Known rows, with every step that occurs:
podun, bevug, tubur, tababo, nusop: [ 2.16  1.20  0.13 -1.27  1.06  4.49  1.30  1.68  0.98 -0.76 -4.70 -0.47
 -6.21 -4.58 -4.72 -0.15 -2.20 -6.70 -3.10  1.15 -8.06 -1.92  2.07]
mumin, tababo, nusop, bevug, tubur: [ 2.52 -1.35 -0.24  0.26  1.81  5.77  0.10 -0.44 -1.16 -1.28 -5.16  1.58
 -2.18  0.71 -5.54  1.74 -1.79 -4.20 -0.96  0.77 -7.59 -0.59  0.01]
mumin, zimel, nusop, bevug, tubur: [ 2.32 -1.21 -3.29 -1.30 -1.64  3.74  2.23 -1.34 -0.01 -1.25 -3.77  0.75
  2.34  3.20 -5.85  0.95 -1.07 -4.97 -0.79 -1.98 -7.71 -0.54  1.62]
podun, tababo, nusop, bevug: [ 4.14 -0.87 -0.03 -1.48  3.20  2.13  2.26  0.91 -0.81 -1.22 -5.41  1.18
 -2.62  0.46 -4.66  0.44 -2.89 -5.61 -2.66  1.32 -7.01 -2.12  1.87]
zimel, nusop, bevug: [ 3.13 -1.72  0.64 -2.27 -3.04  4.51  1.52 -1.71 -0.39 -1.08 -4.25  1.68
  2.18  4.85 -3.06 -0.36 -2.62 -5.09 -1.06  1.05 -3.98 -1.83  1.49]
tababo, podun: [ 4.51  0.63 -0.75 -3.36 -2.60  4.06 -0.82 -0.44  2.29 -5.15 -2.10 -0.13
 -0.26 -1.94 -2.99  0.71 -3.29 -2.73 -2.72  1.68 -3.29 -3.99 -0.54]
tubur, tababo, nusop: [ 3.47  0.92  0.27 -2.14 -0.55  4.33 -1.01  0.23  1.54 -1.90 -3.73 -0.20
 -5.01 -0.64 -3.29 -0.16 -1.89 -4.01 -4.85  4.28 -4.64 -2.03  1.92]
podun, bevug, tubur, tababo: [ 4.14  1.11 -0.15 -3.55 -2.09  5.02  2.19  1.06  1.07 -2.06 -3.04  0.02
 -3.02 -4.15 -5.23  1.38 -0.05 -7.62 -3.13 -0.69 -6.97 -2.03  1.56]
zimel, nusop, bevug, tubur, tababo, podun: [ 4.27  0.98 -0.17 -1.84 -2.61  3.36  1.56 -0.24 -1.02 -2.25 -5.20 -0.78
 -0.09 -6.49 -3.49  1.03  0.62 -6.00 -3.55 -1.95 -4.84 -1.00  0.58]
mumin, zimel, nusop: [ 2.46 -0.07 -3.64 -2.85 -3.28  3.98  0.34 -1.76  2.92 -2.48 -1.23 -0.14
  2.15  5.87 -3.94 -0.85 -2.90 -4.28 -2.49  2.14 -4.94 -1.99  2.40]
mumin, zimel, nusop, bevug, podun: [ 4.36 -2.84 -3.03 -2.35 -2.59  2.56 -0.03 -0.90  0.49 -2.01 -3.94 -1.24
  4.26  2.51 -4.21  0.48 -0.06 -3.52 -1.43 -0.60 -4.66 -2.61  2.30]
mumin, tababo, podun, bevug, nusop, zimel: [ 2.31  0.61 -1.44  0.89  2.98  3.16  2.21 -0.49  4.47 -2.33 -3.62 -3.08
 -0.75 -1.12 -4.63  2.23 -4.50 -6.28 -3.18  0.56 -5.16 -3.55  0.66]
podun, tababo, nusop: [ 3.21 -0.11 -1.28 -1.90  0.81  2.05  0.48  1.26  1.39 -2.30 -2.53  0.06
 -5.16  0.01 -3.70 -0.47 -4.33 -5.43 -2.92  3.44 -7.08 -3.11  0.74]
podun, tababo: [ 5.28 -0.15 -1.55 -4.34 -2.23  2.30  1.61  0.91  1.30 -3.37 -0.70  0.57
 -1.70  0.99 -4.12  0.98 -2.62 -6.07 -3.01  1.85 -5.93 -3.33  0.08]
tubur, tababo: [ 5.47  0.77 -0.12 -4.80 -3.95  4.79 -0.15 -0.44  1.40 -3.13 -1.79  0.42
 -1.71  0.28 -3.86  1.27  0.18 -4.86 -5.18  2.80 -3.34 -2.26  1.21]
nusop, bevug: [ 4.73 -1.39  0.39 -3.22 -1.05  4.60  1.13 -0.89  0.00 -2.52 -3.80  2.24
  1.64  3.93 -4.73  1.53 -1.52 -3.57 -1.91  1.27 -4.31 -2.49  1.21]
zimel, nusop, bevug, podun, tababo: [ 5.42 -2.71 -1.35 -2.88 -2.94  0.58  1.42  1.18 -0.79 -1.58 -3.33 -0.96
  1.21 -1.14 -3.06  0.32 -0.66 -6.52 -1.47 -1.02 -5.62 -3.16  0.88]
tubur, tababo, podun, bevug: [ 5.88  2.50  1.11 -4.31  0.56  4.52  2.31  1.39  1.78 -3.43 -4.35 -1.10
 -1.70 -7.11 -3.81  0.59 -1.18 -6.96 -4.41  0.29 -4.53 -3.44  2.51]
tubur, tababo, podun, bevug, mumin, zimel: [ 5.54  3.05 -2.12 -4.06  3.23  2.28  3.09 -0.58  1.72 -3.26 -2.76 -1.52
 -2.39 -2.71 -4.88  1.54 -1.59 -6.90 -4.60  1.59 -5.58 -2.18  5.66]
podun, tababo, nusop, zimel: [ 1.69 -0.12 -2.62 -1.03  1.53  0.33  2.57  0.20  3.77 -2.17 -1.75 -1.82
 -3.43  1.73 -5.02  1.15 -3.44 -5.67 -3.51  1.87 -7.73 -2.53  2.02]
podun, tababo, nusop, bevug, mumin, zimel: [ 3.98  0.14 -2.98 -1.69  5.56  0.25  3.11 -0.73 -0.36 -1.44 -3.88  0.39
 -3.14  3.26 -5.63  1.27 -3.21 -5.63 -3.12  2.44 -7.73 -1.17  5.02]

Rows:
[ 4.63  0.09  1.83 -3.10  0.94  6.16  1.07 -1.56  0.53 -2.28 -1.74  1.22
 -3.20  3.40 -3.23  1.08 -3.95 -7.20 -0.98  4.96 -4.74 -2.55  2.63] -> podun, bevug, mumin, tababo
[ 3.95  0.39 -2.61 -2.49 -1.51  3.31  2.50 -0.84 -0.34 -0.85 -4.27 -0.06
  0.98 -0.08 -6.33  1.68  2.28 -6.33 -4.06 -1.90 -6.93  0.43  2.99] -> mumin, zimel, nusop, bevug, tubur, tababo
[ 4.07 -1.35  1.79 -1.57 -0.41  5.28  0.69 -3.42 -1.64 -1.03 -3.30  1.76
 -0.54  6.30 -2.35  0.77 -2.92 -6.34 -0.68  4.34 -3.42 -0.96  2.10] -> zimel, nusop, bevug, mumin, tababo
[ 3.79 -0.24  1.83 -1.32  2.19  2.90  1.20 -1.62 -1.64 -0.65 -4.95  1.21
 -5.14  1.86 -3.36  0.72 -2.55 -5.42 -2.99  4.53 -4.65 -1.22  3.87] -> tubur, tababo, nusop, bevug, mumin
[ 2.70 -1.77  1.06 -1.70 -2.18  3.02  1.66 -3.02 -1.30 -0.77 -3.13  1.80
 -0.99  6.11 -1.99 -0.26 -4.42 -6.07 -0.02  3.42 -3.81 -1.82  2.62] -> zimel, nusop, bevug, mumin
[ 5.24  0.63  0.42 -2.67 -0.40  4.95 -1.06 -1.85  0.66 -4.66 -1.56  0.01
 -2.28 -0.51 -2.47  1.71 -3.56 -4.13 -2.35  4.48 -2.74 -2.78  0.47] -> bevug, mumin, tababo, podun
[ 4.79  1.71 -1.16 -3.17 -3.37  3.80 -0.04  0.47  0.83 -4.27 -2.58 -0.92
 -1.96 -7.20 -4.06  1.94  0.02 -4.43 -4.33 -0.44 -4.86 -2.14 -0.41] -> bevug, tubur, tababo, podun
[ 2.88  0.75 -0.35 -0.25  0.90  3.33  0.73  1.13  2.50 -2.71 -4.87 -1.14
 -2.28 -3.40 -3.07  0.07 -6.93 -5.65 -2.30  0.99 -4.30 -5.14 -0.57] -> tababo, podun, bevug, nusop
[ 4.94  2.11  1.53 -3.61  0.73  3.09  2.34 -0.33  0.58 -2.80 -3.16 -0.72
 -4.73 -4.49 -2.68  0.55 -3.37 -7.83 -2.97  2.60 -4.30 -3.22  3.71] -> tubur, tababo, podun, bevug, mumin
[ 1.41  0.67 -2.15  0.41  1.72  1.62  2.88 -0.12  4.88 -2.42 -3.46 -2.87
 -1.13 -1.27 -4.52  1.59 -5.36 -5.95 -2.86 -0.20 -5.58 -4.53  0.86] -> tababo, podun, bevug, nusop, zimel
[ 0.83 -1.27 -3.16  0.48 -1.79  1.56  0.63 -1.59  4.80 -2.23 -1.50 -1.71
 -0.72  5.08 -4.62  2.02 -4.90 -4.05 -3.02  2.03 -4.55 -3.82 -0.27] -> bevug, nusop, zimel
[ 2.46  1.72 -1.53 -0.11  1.78  1.28  3.23  0.36  4.23 -1.90 -4.06 -3.65
 -1.84 -3.87 -4.61  2.08 -3.01 -7.11 -4.94 -0.27 -5.06 -3.61  1.85] -> tubur, tababo, podun, bevug, nusop, zimel
[ 4.91 -0.13 -0.25 -3.03 -2.43  4.25  1.58 -0.16 -1.18 -1.96 -4.13  1.03
 -0.82 -1.79 -5.87  2.71  1.92 -5.52 -3.78 -0.94 -6.00 -0.71  1.07] -> nusop, bevug, tubur, tababo
[ 2.97 -1.15  0.61 -1.07  2.04  4.40  0.48 -0.43 -0.21 -1.36 -5.72  1.67
 -1.62  2.83 -4.34  0.15 -3.25 -3.33 -2.01  2.52 -5.46 -2.23  1.71] -> tababo, nusop, bevug
[ 3.76 -0.12 -0.03 -2.24 -3.69  4.03  1.90 -0.59 -1.33 -0.63 -4.35  0.63
 -0.40 -1.09 -4.63  1.15  0.92 -6.76 -3.18 -1.11 -5.70 -0.22  1.24] -> zimel, nusop, bevug, tubur, tababo
[ 4.56  1.32  0.35 -3.64  0.45  4.72  1.91  0.93  2.33 -3.98 -3.49 -0.30
 -0.78 -4.10 -3.55  0.07 -4.03 -5.81 -1.99  0.58 -4.95 -4.47  1.28] -> tababo, podun, bevug
[ 5.84 -1.95 -2.45 -3.98 -3.82  0.94 -0.26  1.94  1.32 -3.76 -0.81 -1.53
 -1.12 -1.83 -3.49  1.06 -1.06 -5.12 -2.35  0.82 -5.55 -4.47 -0.57] -> bevug, podun, tababo
[ 2.49 -0.37 -0.85 -2.58 -1.72  5.11  2.05  0.70  1.68 -2.35 -2.35  0.75
 -2.18 -1.10 -5.36  0.73 -3.37 -6.50  0.17 -0.62 -8.07 -3.19  0.37] -> podun, bevug, tubur
[ 4.20 -3.48 -0.67 -2.27 -4.55  3.28 -0.69 -0.37 -0.26 -1.83 -3.96 -0.64
  2.95  1.51 -2.37 -0.20 -1.11 -3.83 -0.41  0.01 -3.47 -3.41  0.77] -> zimel, nusop, bevug, podun
[ 5.90  1.93 -0.16 -4.12 -2.54  3.84 -0.34  0.22  1.55 -4.62 -2.73 -0.98
 -1.38 -5.40 -3.13  1.34 -0.44 -4.09 -5.69  1.51 -2.68 -2.83  0.70] -> tubur, tababo, podun
[ 5.68 -2.08 -3.73 -3.02 -0.98 -0.08  1.99  1.14  0.12 -1.88 -3.46 -1.78
  2.49 -0.35 -4.77  0.96  0.57 -6.22 -2.45 -1.65 -6.54 -2.49  2.57] -> mumin, zimel, nusop, bevug, podun, tababo
[ 2.44 -0.47 -0.56 -0.68  0.05  3.98  0.74  0.75  2.51 -1.38 -3.70 -0.10
 -2.76  1.36 -3.64 -0.01 -6.79 -6.04 -1.58  2.19 -4.71 -4.95 -0.33] -> podun, bevug, nusop
[ 2.98  0.64 -1.08 -2.31 -0.72  4.57  1.97  1.14  1.51 -3.58 -3.19 -0.37
 -1.74 -5.63 -4.84  0.86 -3.38 -6.04 -0.42 -1.81 -7.49 -3.50  0.01] -> tababo, podun, bevug, tubur
[ 2.25 -1.63 -3.52 -0.84  0.30 -0.61  1.24  1.01  3.81 -2.42 -1.77 -3.45
 -2.81 -0.62 -4.59  1.17 -2.06 -4.95 -2.78  1.02 -7.51 -3.62  1.52] -> bevug, podun, tababo, nusop, zimel
[ 0.56 -0.59 -2.15 -0.38  0.34  2.49  1.01 -1.36  4.55 -2.32 -1.83 -1.36
 -2.21  3.94 -4.54  0.80 -3.79 -3.57 -2.73  3.01 -6.24 -2.87  1.87] -> tababo, nusop, zimel
[ 3.77 -1.51 -1.96 -1.45 -0.46  0.97 -1.07  2.15  1.37 -2.51 -2.75 -1.73
 -4.36 -2.52 -3.24 -0.33 -3.14 -4.46 -2.18  2.29 -6.67 -4.14  0.18] -> bevug, podun, tababo, nusop
[ 3.58 -0.99  0.67 -1.06  3.35  0.87  2.49 -0.72 -1.70 -0.92 -4.29  1.42
 -5.49  2.28 -3.43  0.48 -4.60 -6.44 -1.38  3.64 -6.51 -2.01  3.02] -> podun, tababo, nusop, bevug, mumin
[ 0.76  1.01 -1.57 -0.38  1.96  2.69  3.52  0.38  3.40 -0.71 -3.59 -2.31
 -4.42 -2.44 -6.04  1.44 -1.19 -7.15 -3.51 -0.23 -8.92 -1.64  3.40] -> podun, bevug, tubur, tababo, nusop, zimel
[ 2.15  0.47 -2.04 -2.44 -0.29  3.02  2.92 -2.15  1.92 -1.17 -1.76 -0.28
 -0.86  5.15 -3.38 -1.23 -5.13 -7.43 -0.87  2.74 -5.97 -2.19  4.78] -> podun, bevug, mumin, zimel, nusop
[ 1.73 -1.65 -0.95 -0.06  0.63  4.29  0.71 -0.20 -0.66 -1.21 -5.07  1.46
 -2.40  0.41 -5.48  0.94 -2.70 -3.85 -0.48 -0.03 -7.86 -1.52  0.11] -> tababo, nusop, bevug, tubur
[ 2.95 -0.52  0.33 -1.14  1.07  6.56 -2.14 -0.73  1.67 -2.38 -3.00  0.82
 -3.54  2.90 -3.54  0.04 -3.74 -3.27 -2.67  5.29 -4.91 -2.12  0.30] -> mumin, tababo, nusop
